Every row comes from one small tree of marks. The marks that hang from a mark follow it in brackets, in alphabetical order. Every link used is in the known rows. Which tree was each row made from?
Known rows
sutu[fakud[bebak] komal[rila zipe]]: [ 0.13  5.55 -0.54 -1.79 -8.56 -0.53  0.68 -0.97 -3.52  1.06  0.56  2.37
 -1.97  0.15  2.59  0.48 -2.38 -1.29 -1.36 -0.36 -2.66 -0.83]
rila[komal[sutu[fakud]]]: [ 0.03  2.37  0.13 -2.52 -5.18  0.33  0.98 -1.49 -0.28  1.29 -0.36  1.16
  0.91 -0.81  1.76 -0.41  2.30  0.03 -1.76 -0.92  1.82 -0.39]
bebak[komal[zipe] sutu]: [ 1.10 -0.67 -0.14 -1.65 -3.02 -0.27  0.90  1.33 -4.94 -1.97 -0.16 -0.24
  2.66 -1.30  2.01  0.60 -0.41 -1.71 -1.22 -0.71  1.65 -0.57]
bebak[komal]: [ 0.93  0.70 -0.20 -1.24 -1.04 -0.03  0.81 -0.85 -1.80 -1.50 -0.07  0.29
  1.72 -1.35  1.93 -0.48 -0.28 -1.66 -1.56 -0.57  3.15 -0.52]
sutu[fakud komal[bebak rila zipe]]: [ 0.38  5.79 -0.03 -3.43 -5.95 -0.92  0.71 -0.76 -3.20  0.57  0.73  1.89
 -2.72 -0.05  1.54  0.39 -2.49 -1.28 -1.52 -0.62 -3.96 -0.83]
komal[bebak rila sutu[fakud] zipe]: [ 0.20  4.21  1.29 -2.83 -7.31 -1.16  0.59 -0.73 -3.60  0.73  0.42  1.78
 -3.18 -0.11  1.50 -0.61 -0.80 -0.42 -1.33 -0.58 -4.37 -0.89]
sutu[komal[rila zipe]]: [ 0.32  3.22 -0.51 -1.65 -5.47 -0.46  0.72  0.88 -2.50  0.78  0.33  1.69
 -1.31 -0.32  1.35  0.20 -1.68 -3.25 -1.26 -0.48 -2.98 -0.82]
sutu[komal]: [ 0.73  2.37 -0.60 -1.27 -2.65  0.08  0.78 -1.04 -0.20  0.42  0.20  1.33
  0.27 -0.58  1.45  0.53 -2.01 -2.74 -1.59 -1.55 -0.75 -0.47]
sutu[komal[fakud zipe]]: [ 1.12  2.23 -0.45 -0.29 -6.71 -0.22  1.04  2.00 -1.96  0.76  0.33  1.64
 -1.20 -0.13  1.28  0.19 -2.40 -1.81 -1.44 -0.67 -3.28 -0.53]
sutu[komal[bebak]]: [ 0.73  2.69 -0.38 -1.27 -1.41 -0.40  0.67 -2.55 -1.09  0.39  0.33  1.43
 -0.62 -0.45  1.51  0.30 -2.51 -3.06 -1.61 -2.00 -1.89 -0.50]
sutu[fakud[bebak rila] komal[zipe]]: [ 0.48  3.31 -0.90 -0.18 -7.63 -0.25  0.49 -1.93 -3.49  0.06  0.33  2.52
 -1.15  1.13  3.39  0.62 -4.91 -1.34 -1.16 -0.51 -1.07 -0.77]
fakud[rila]: [ 0.06  0.92  0.51  0.65 -1.80 -0.09  0.31 -2.20 -0.79 -1.80 -0.17  1.49
  0.80  0.31  2.50 -0.13 -2.08 -2.03 -1.18 -0.58  1.81 -0.76]
rila[komal[zipe] sutu]: [-0.55 -1.07 -0.31 -1.81 -2.22  0.26  1.37  0.39 -2.70  1.09 -0.38  1.24
  3.22 -1.09  1.67 -0.16  5.22 -2.34 -1.61 -0.27  2.24 -0.37]
rila[fakud komal sutu]: [-1.22  0.21  0.04 -3.04 -1.15  0.29  1.52 -1.08 -0.76  1.16 -1.78  0.87
  4.23 -1.41  2.05 -0.17  8.55 -1.27 -1.61 -1.10  3.13 -0.30]
bebak[sutu]: [ 0.43  0.88  0.74 -1.21 -1.95 -0.04  0.68 -0.94 -1.47 -1.55 -0.17  0.34
  2.49 -0.99  1.82  1.14  0.17 -1.45 -1.46 -1.78  0.86 -0.49]
bebak[komal[rila zipe] sutu]: [ 0.47  1.50  0.12 -1.74 -4.16 -0.77  0.62  1.66 -5.31 -1.83 -0.05 -0.17
  1.88 -1.27  2.11  0.48  0.11 -2.13 -1.13 -0.47  0.80 -0.89]
rila[fakud sutu]: [-0.53  0.58  0.76 -2.81 -1.20 -0.11  1.28 -0.87 -0.47  0.23 -1.34  0.98
  3.00 -1.11  1.83  0.27  5.88 -1.04 -1.53 -1.49  0.87 -0.38]
sutu[komal[bebak fakud rila zipe]]: [ 0.50  4.77  0.08 -0.34 -6.64 -1.21  0.74  0.67 -3.16  0.78  0.58  1.82
 -2.85  0.04  1.42 -0.23 -2.34 -2.49 -1.35 -0.82 -5.21 -0.89]
sutu[fakud]: [ 0.45  3.14  0.80 -2.84 -3.33  0.19  0.84 -1.57 -0.11 -0.99  0.20  1.25
  0.25 -0.66  1.67  0.29 -0.27  0.79 -1.77 -0.48  1.18 -0.46]
fakud[bebak komal]: [ 0.71  0.51 -1.00  3.09 -3.20 -0.15  0.61 -3.89 -1.34 -0.76 -0.15  1.90
  1.35 -1.34  2.12 -0.38 -0.52 -1.72 -0.90 -0.64  0.49 -0.47]
bebak[sutu[komal]]: [ 0.69  2.25 -0.33 -1.38 -2.93 -0.16  0.69 -0.64 -1.36 -0.37  0.03  0.49
  2.12 -0.77  1.73  1.74 -1.65 -2.52 -1.58 -2.51 -0.72 -0.50]
komal[bebak rila[fakud] sutu zipe]: [-0.23  2.09  1.33 -2.63 -6.26 -1.16  0.80 -0.13 -3.80  1.17 -1.04  1.62
 -2.50 -0.29  1.55 -1.14  2.33 -1.66 -0.80 -0.81 -4.83 -0.87]
rila[sutu[fakud komal]]: [ 0.27  4.09 -0.31 -3.03 -3.18 -0.16  1.03 -1.36 -0.12  0.97  0.45  1.30
  1.83 -0.68  1.69  1.36  0.54 -1.05 -2.10 -2.07 -0.14 -0.39]
fakud[bebak[sutu] rila[komal[zipe]]]: [-0.45 -0.63 -0.47  1.87 -5.04 -0.12  0.47 -2.04 -5.14 -0.92 -0.70  1.57
  2.60  0.45  4.00  0.32 -0.34 -2.55 -0.71 -0.65  2.70 -0.76]
sutu[fakud[bebak komal[rila zipe]]]: [ 0.29  3.59 -0.48  0.59 -7.27 -0.57  0.66 -2.13 -3.15 -0.64  0.25  2.22
 -0.65 -0.93  2.07 -0.22 -0.51  0.15 -0.97  0.63 -1.31 -0.77]

Which tree is each row?
[ 0.30  0.44 -0.20  1.34 -9.03 -0.10  1.12  0.29 -3.29  2.00 -0.45  1.92
 -0.27 -0.17  2.49 -1.24  1.81 -1.16 -1.17 -0.42 -0.64 -0.49] : rila[komal[fakud[bebak] sutu zipe]]
[-1.16  3.07  1.02 -2.80 -2.53 -0.64  0.94 -0.66 -0.83  0.18 -1.12  1.11
  1.93 -1.05  1.90  0.05  5.89 -1.58 -1.42 -1.12 -0.07 -0.75] : komal[rila[fakud sutu]]
[ 0.45  3.02 -0.21  0.23 -4.45 -0.33  0.31 -3.60 -2.88 -2.02  0.01  1.34
  0.86  0.22  3.98 -0.13 -2.96 -0.11 -1.26 -0.39  3.77 -0.79] : sutu[fakud[bebak[komal] rila]]
[ 0.61  3.01 -0.26 -1.73 -6.10 -0.34  0.52  0.15 -3.32 -1.05  0.17  1.04
  0.94  0.46  2.46  1.95 -4.00 -0.99 -1.29 -1.43 -1.20 -0.73] : bebak[sutu[fakud[rila] komal[zipe]]]
[-0.21  0.20 -0.33 -0.66 -1.25 -0.28  1.21 -1.56 -0.20 -0.11 -1.43  1.03
  3.68 -1.95  1.24  0.17  5.87 -0.91 -1.20 -1.24  0.20 -0.35] : rila[fakud[komal] sutu]
[ 0.40  6.17  0.19 -0.03 -5.06 -1.20  0.54 -1.14 -1.23  0.55  0.49  1.54
 -2.06 -0.16  1.64 -0.07 -2.15 -2.33 -1.61 -1.65 -3.88 -0.87] : sutu[komal[bebak fakud rila]]
[ 0.23  1.37 -0.73  2.61 -6.30 -0.89  0.49 -1.45 -4.71 -1.06 -0.15  1.52
  1.36 -1.22  2.25  0.45 -0.08 -2.12 -0.57 -0.44 -1.83 -0.85] : fakud[bebak[sutu] komal[rila zipe]]
[ 0.93  3.01 -0.28 -3.17 -5.93 -0.13  0.91  0.61 -2.96 -0.30  0.31  0.84
  0.91 -0.46  1.68  1.95 -2.19 -0.56 -1.59 -1.48 -1.80 -0.49] : bebak[sutu[fakud komal[zipe]]]
[ 1.36  0.52  0.11 -0.37 -5.43 -0.58  0.97  2.67 -4.72 -1.92 -0.08 -0.25
  2.01 -1.07  2.05  0.43 -0.68 -0.67 -1.36 -0.72  0.46 -0.60] : bebak[komal[fakud zipe] sutu]
[ 0.36  1.66 -0.12  0.85 -3.46 -1.21  0.54 -1.06 -4.14 -1.46  0.06  1.04
  0.49 -1.48  1.04  0.26 -0.20 -2.05 -0.79 -0.56 -3.17 -0.84] : fakud[komal[bebak[sutu] rila zipe]]
[ 0.30  0.52 -1.07  4.84 -3.41 -0.43  0.14 -4.71 -1.81 -1.80 -0.30  2.18
  1.39 -0.22  3.10 -0.36 -2.78 -2.18 -0.57 -0.51  1.26 -0.77] : fakud[bebak komal rila]
[ 1.11  0.77  0.85  0.20 -8.51 -0.42  0.98  2.22 -2.12  0.89  0.04  1.52
 -1.62 -0.10  1.22 -0.76 -0.66 -0.53 -1.30 -0.65 -3.47 -0.55] : komal[fakud sutu zipe]
[ 0.99  2.29 -0.73  1.13 -7.96 -0.34  0.95  0.47 -3.06  1.05  0.31  2.11
 -1.35  0.18  2.30  0.06 -2.73 -2.11 -1.28 -0.86 -3.13 -0.55] : sutu[komal[fakud[bebak] zipe]]
[ 0.91  1.90  0.21  1.35 -4.03 -0.78  0.40  0.20 -3.05 -2.90 -0.26 -0.27
  2.83 -0.37  3.02  0.58 -2.12 -0.92 -1.35 -1.45  2.53 -0.82] : bebak[komal[fakud[rila]] sutu]
[-0.04  0.31 -0.71  2.83 -1.08 -0.57  0.43 -2.88 -0.52 -1.53 -0.22  1.45
  3.39 -0.77  1.98  0.27  0.10 -2.28 -1.08 -1.02  1.38 -0.69] : fakud[komal rila[sutu]]
[-0.07 -0.68 -0.25 -1.57 -3.44 -0.37  1.32 -0.69 -4.51  0.26 -1.36  1.04
  2.93 -1.05  3.13 -0.30  4.99 -1.58 -1.09 -0.87  1.69 -0.46] : rila[fakud[bebak[komal[zipe]]] sutu]
[ 0.93  1.07  1.12 -0.09 -4.95 -0.88  0.95  0.72 -4.40 -1.22  0.14  0.88
 -0.29 -0.33  1.66  0.33 -0.92 -0.74 -1.26 -1.06 -3.16 -0.59] : komal[bebak[sutu] fakud zipe]
[ 0.17  3.21  1.03 -0.17 -7.39 -0.75  0.81  2.18 -2.67 -0.40  0.23  1.58
 -1.72 -0.25  1.44 -0.69  0.22 -0.95 -1.34  0.61 -2.76 -0.91] : komal[fakud rila zipe]
[ 0.74  4.93 -0.15 -2.97 -3.16 -0.34  0.77 -2.80 -0.84  0.25  0.54  1.51
 -1.14 -0.32  1.65  0.69 -2.83 -0.76 -1.85 -1.73 -1.77 -0.48] : sutu[fakud komal[bebak]]
[ 0.45  1.96 -0.62  0.74 -6.38 -0.58  1.12  0.18 -2.94  1.63  0.33  1.92
  0.89 -0.12  2.34  0.56  0.19 -2.44 -1.59 -1.63 -2.41 -0.49] : rila[sutu[komal[fakud[bebak] zipe]]]
[-0.65  3.61  1.32 -2.59 -1.99 -0.89  0.69 -2.32 -1.72 -0.49 -1.01  1.29
 -0.89 -0.71  1.83 -0.72  2.88 -1.44 -1.18 -0.84 -1.63 -0.83] : komal[bebak rila[fakud]]
[ 0.77  0.77 -0.32  0.51 -2.93 -0.36  0.64 -2.34 -4.04 -1.69 -0.24  0.27
  3.01 -1.08  3.41  0.54 -0.60 -1.94 -1.21 -1.71  3.04 -0.55] : fakud[bebak[komal sutu]]
[-0.20  1.23 -0.88  2.54 -5.21 -0.93  0.76 -1.92 -3.79  0.17  0.02  2.19
  1.39 -1.24  2.10 -0.24  2.00 -2.58 -0.80 -0.17 -1.46 -0.78] : fakud[bebak komal[rila[sutu] zipe]]
[-0.02  1.48 -0.29  0.76 -2.39 -1.27  0.78 -1.53 -3.38 -0.28  0.20  1.63
  0.68 -1.50  0.94 -0.35  1.93 -2.53 -1.03 -0.33 -2.87 -0.79] : fakud[komal[bebak rila[sutu] zipe]]
[-0.20 -0.98 -0.74  0.67 -4.07 -0.41  1.30 -1.56 -3.21  0.47 -1.40  1.83
  2.79 -1.40  2.16 -0.11  5.22 -1.36 -0.79 -0.66 -0.78 -0.40] : rila[fakud[bebak komal[zipe]] sutu]
[ 0.69 -0.32  0.83 -1.46 -2.30 -0.55  0.85 -0.56 -4.60 -1.29  0.07  0.86
  0.47 -0.60  1.65  0.57 -0.75 -1.90 -1.19 -1.13 -1.94 -0.55] : komal[bebak[sutu] zipe]
[ 0.77  4.13  0.48  0.16 -6.93 -1.09  0.57  0.81 -1.76 -0.08  0.02  0.40
 -0.41 -0.90  1.95 -1.02 -0.15 -1.05 -1.51 -1.09 -0.46 -0.90] : bebak[komal[fakud rila sutu]]
[ 0.86 -0.56 -0.57  2.99 -4.49 -0.99  0.32 -2.28 -3.24 -0.72 -0.16  1.93
 -0.76 -0.10  1.61 -0.82 -3.28 -2.33 -0.53 -0.63 -3.02 -0.82] : fakud[komal[bebak sutu zipe] rila]
[-0.43  0.60 -0.40  2.42 -5.34 -0.11  0.30 -3.90 -2.19  0.61 -0.68  2.07
  1.14  0.57  3.86 -0.84 -0.48 -2.62 -0.87 -1.17  2.66 -0.74] : fakud[bebak rila[komal[sutu]]]
[-0.34  1.27  0.11 -2.97 -3.48 -0.77  1.12  1.52 -4.24 -0.28 -1.00  0.49
  1.95 -1.32  2.08 -0.49  4.73 -1.80 -1.21 -0.10  0.81 -0.80] : bebak[komal[rila[fakud sutu] zipe]]
[-0.11  0.36 -1.11  4.62 -2.59 -0.68  0.29 -4.70 -1.93 -1.13 -0.25  2.10
  3.20 -0.40  3.21  0.10 -0.35 -2.60 -0.79 -1.27  1.59 -0.72] : fakud[bebak komal rila[sutu]]
[ 1.12  1.05  1.08  0.30 -7.15 -0.92  0.92  0.59 -3.16  0.78  0.18  1.61
 -2.61  0.00  1.32 -1.04 -1.27 -0.87 -1.27 -1.07 -4.80 -0.58] : komal[bebak fakud sutu zipe]
[ 0.54  3.23  1.11 -1.04 -4.40 -0.77  0.27 -3.60 -1.38 -0.40  0.10  1.61
 -1.38  0.50  2.43 -0.29 -2.93 -0.26 -1.36 -1.69 -1.25 -0.73] : komal[bebak sutu[fakud[rila]]]
[ 0.90  0.58 -0.91  3.30 -5.46 -0.41  0.53 -3.68 -1.23  0.50 -0.25  1.88
  0.70 -1.18  2.01 -0.57 -0.83 -1.78 -0.80 -1.45 -1.05 -0.48] : fakud[bebak komal[sutu]]
